What can hang from each mark
k_345: k_78
k_930: k_625 k_763
k_602: k_763 k_930
k_625: k_345 k_602 k_763 k_930
k_763: k_930
k_78: k_345 k_625

Every row comes from one small tree of marks. Brackets hold a mark, then the marks that hang from it, in the order of their numbers. Every link used is in the known rows. Which tree was each row made from?
(in the rows, 128 means zero)
Known rows
(k_345 k_78): [114 150 120 130 150 114 117 133 110 128 146 168  78 127 147 143 141 120
 140 105 138 114 115]
(k_602 k_930): [139 110 129 109 127 137 103 129 136 120 110 141 106 135 148 125 134 117
 139 154 118 118 114]
(k_930 k_625): [145 118 104 110 136 133 126 125 126 126  77 130 118 113 123 106 132 138
 142 134 124 117 128]
(k_78 k_345): [132 130 152 109 107 114 121 113 120 126 143 117  99 102 137 141 122 124
 110 120  93 150 134]
(k_763 (k_930 (k_625 k_602))): [151 126  67 202 124 117 179 114 127 124  82 112 105 139 116  67 151 163
 158 132 138 129  82]
(k_602 k_763 (k_930 (k_625 (k_345 k_78)))): [138 152 118  44 164  76  78 115 107 117  73 188  82 141 129 101 158 109
 179 170  95  93 160]
(k_78 (k_625 k_930)): [169 109 138 123 129 116 133 158 122 131 124  98 168 174 160 109 108 108
 130  97 114 130 115]
(k_78 k_345 (k_625 k_602 k_763)): [144 157 129 147  90  93 126 133 113 134 194  87 109 161 127 144 120  84
 117  99  98 160 129]
(k_78 k_345 (k_625 k_602 k_763 k_930)): [166 139 143 161  76  84 132 130 113 133 164  82 143 180 137  99 109  77
 128  83  96 167 110]
(k_930 (k_625 k_602) k_763): [143 109  56 160 132  99 122 113 124 115  63 134  98 103 107  68 155 131
 149 138 144 107 117]
(k_602 k_763 (k_930 (k_625 k_345))): [152 130 125  42 140  90  94 109 124 118  57 148 131 143 110  88 148 115
 167 194  86 108 171]
(k_345 (k_78 (k_625 k_763))): [136 193 101 103 139 105 107 159 108 128 186 139 104 180 137 140 117  70
 134  75 126 122 137]
(k_763 (k_930 (k_625 (k_345 k_78) k_602))): [139 171  76 191 149  93 176 106 113 117  69 149  94 140 133  57 166 153
 179 117 135 123 106]
(k_345 (k_78 (k_625 k_930))): [153 129 129 122 153 103 120 163 105 128 144 138 116 174 178 122 119 101
 144  74 125 116 105]
(k_763 k_930): [145 148  95 151 122 126 165 124 138 118 126 113 131 146 120  89 127 142
 133 119 124 136 107]
(k_345 (k_78 k_625)): [131 149 111 110 166 107 117 167 104 129 171 141  83 160 168 173 132 109
 133  89 128 108 121]
(k_78 k_345 (k_625 k_763 k_930)): [176 151 148  94  83  97 114 135 118 126 156  85 162 172 136  96  87  64
 116  75  78 164 139]
(k_930 (k_625 k_345 k_602) k_763): [143 133  75 145 134  89 129 101 125 111  30 134 138 106 105  44 159 128
 160 144 129 114 154]
(k_78 (k_625 (k_763 k_930))): [168 191  77 125 112 117 157 150 134 120 166  84 159 199 110  89 106  92
 126  87 110 144 128]
(k_763 (k_930 (k_625 k_345 k_602))): [156 150  87 187 124 108 188 100 131 119  51 110 144 142 116  43 153 161
 169 140 125 137 119]
(k_602 k_763 (k_930 k_625)): [149 108 108  55 138 100  81 122 126 123  90 149  93 137 110 114 145 118
 155 187 100 101 135]
(k_602 (k_763 (k_930 k_625))): [156 148  73  99 136  89 143 118 126 123 103 118 119 151  85  78 137 142
 150 152 107 120 128]

Write each row's tree
[135 124 162 157 112  59 137 105 118 132 106 127 177 171 101  75 148 118
 164 153 113 139 137] -> (k_625 k_345 (k_602 k_763) k_930)
[129 167 114 166 120  63 171 103 126 124 132 114 149 174  86  80 159 139
 158 159 114 140 136] -> (k_625 k_345 (k_602 (k_763 k_930)))
[119 216 126 107 126 100 117 111 117 120 127 166 138 150 111  94 126  80
 154  98 123 136 168] -> (k_625 (k_345 k_78) k_763)
[182 114 121  86 115  82 104 140 118 111 119  96 139 135 152  84 106  84
 106  86  85 135 140] -> (k_78 k_345 (k_625 (k_930 k_763)))
[169 214  95 111 112 108 168 136 133 115 132  84 197 204 106  65 105  92
 137  94  98 150 166] -> (k_78 (k_625 k_345 (k_763 k_930)))
[176 173 141 103 104 103 135 137 125 124 109  95 228 201 123  57  95  68
 142  90  98 148 168] -> (k_78 (k_625 k_345 k_763 k_930))
[142 128 140 108 139  71 109 141 117 129 141 116 128 194 134 141 159 108
 155 177  94 114 151] -> (k_78 (k_625 k_345 (k_602 k_763 k_930)))
[127 145  97 179 119  72 161 116 126 130 163 114 109 169  88 106 156 142
 147 153 125 132  99] -> (k_625 (k_602 (k_763 k_930)))
[151 191 126  88 116 109 132 138 125 123 136  98 194 186 113 105 108  78
 132 105 102 142 185] -> (k_78 (k_625 k_345 k_763))
[155 125 157 143 125  54 139 137 111 136 129 101 184 204 122 100 140 108
 157 138 103 134 143] -> (k_78 (k_625 k_345 (k_602 k_763) k_930))
[156 139 128 128  87 101 103 134 122 124 174  99  89 168 147 141 127  75
 127 125  87 149 120] -> (k_78 k_345 (k_625 (k_602 k_930) k_763))
[126 126 112 122 161  64  90 159 101 131 191 157  38 190 156 182 168 100
 161 150 120  95 100] -> (k_345 (k_78 (k_625 (k_602 k_763 k_930))))
[150 185 107  88 108 119 124 103 129 120  57 127 180 140  89  52 119  97
 152 127 108 139 180] -> (k_930 (k_625 k_345 k_763))
[126 138 149 196 130  84 142 111 109 128  94 160 132 150 152  77 152 123
 173 101 137 132 107] -> (k_625 (k_345 k_78) k_602 k_930)
[163 102  61  74 140 121  83 119 135 101  35 152  95 104 127  62 143 107
 146 155 117  93 134] -> (k_602 (k_930 k_625 k_763))
[143 122  68 141 163  85  88 156 111 109 139 163  41 154 169 129 163  91
 150 118 135  88  98] -> (k_345 (k_78 (k_625 (k_602 (k_930 k_763)))))
[150 146 115 143 116  51 154 135 113 131 205  78  86 178 118 146 142 126
 122 131  81 147 113] -> (k_78 k_345 (k_625 (k_602 (k_763 k_930))))
[171  99 116 151 107  69 120 135 112 117 127  93 121 140 152  88 127  94
 119  92  98 140 111] -> (k_78 k_345 (k_625 k_602 (k_930 k_763)))
[160 116 153 178 122  96 158 139 116 132 103  94 189 185 157  86 132 118
 154 112 118 141 126] -> (k_78 (k_625 k_345 k_602 k_930))
[158 142  91  84 107 139  92 116 135 116  75 142 120 139 110  73 124  87
 155 146 112 122 130] -> (k_602 (k_930 (k_625 k_763)))
[127 111 104 140 133  78 124 113 115 137 116 132  96 139  92 118 160 140
 155 167 127 116 119] -> (k_930 (k_625 (k_602 k_763)))
[137 143 108 178 135  65 124 107 110 108  70 168 131 135 136  42 156 100
 166  98 140 117 124] -> (k_625 (k_345 k_78) k_602 (k_930 k_763))
[172 190 102 105  92 103 150 136 126 119 179  74 132 174 120 103  98  88
 109  82  76 165 138] -> (k_78 k_345 (k_625 (k_763 k_930)))
[124 124 148 124 124  75 110 107 124 122 116 145 121 160 113 114 165 118
 166 195 104 122 144] -> (k_625 k_345 (k_602 k_763 k_930))
[132 143 139 126 142  62 137 141 111 136 159 102 149 187 116 147 151 118
 146 155 105 126 162] -> (k_78 (k_625 k_345 (k_602 k_763)))
[161 134 120 110 121  93 122 108 132 106  44 132 198 131 116  21 124  96
 143 114 113 127 165] -> (k_625 k_345 (k_930 k_763))
[123 143  94 146 149  79  95 110 118 102  81 186  75 126 146  78 176  98
 170 139 132  99 130] -> (k_625 (k_345 k_78) (k_602 (k_930 k_763)))
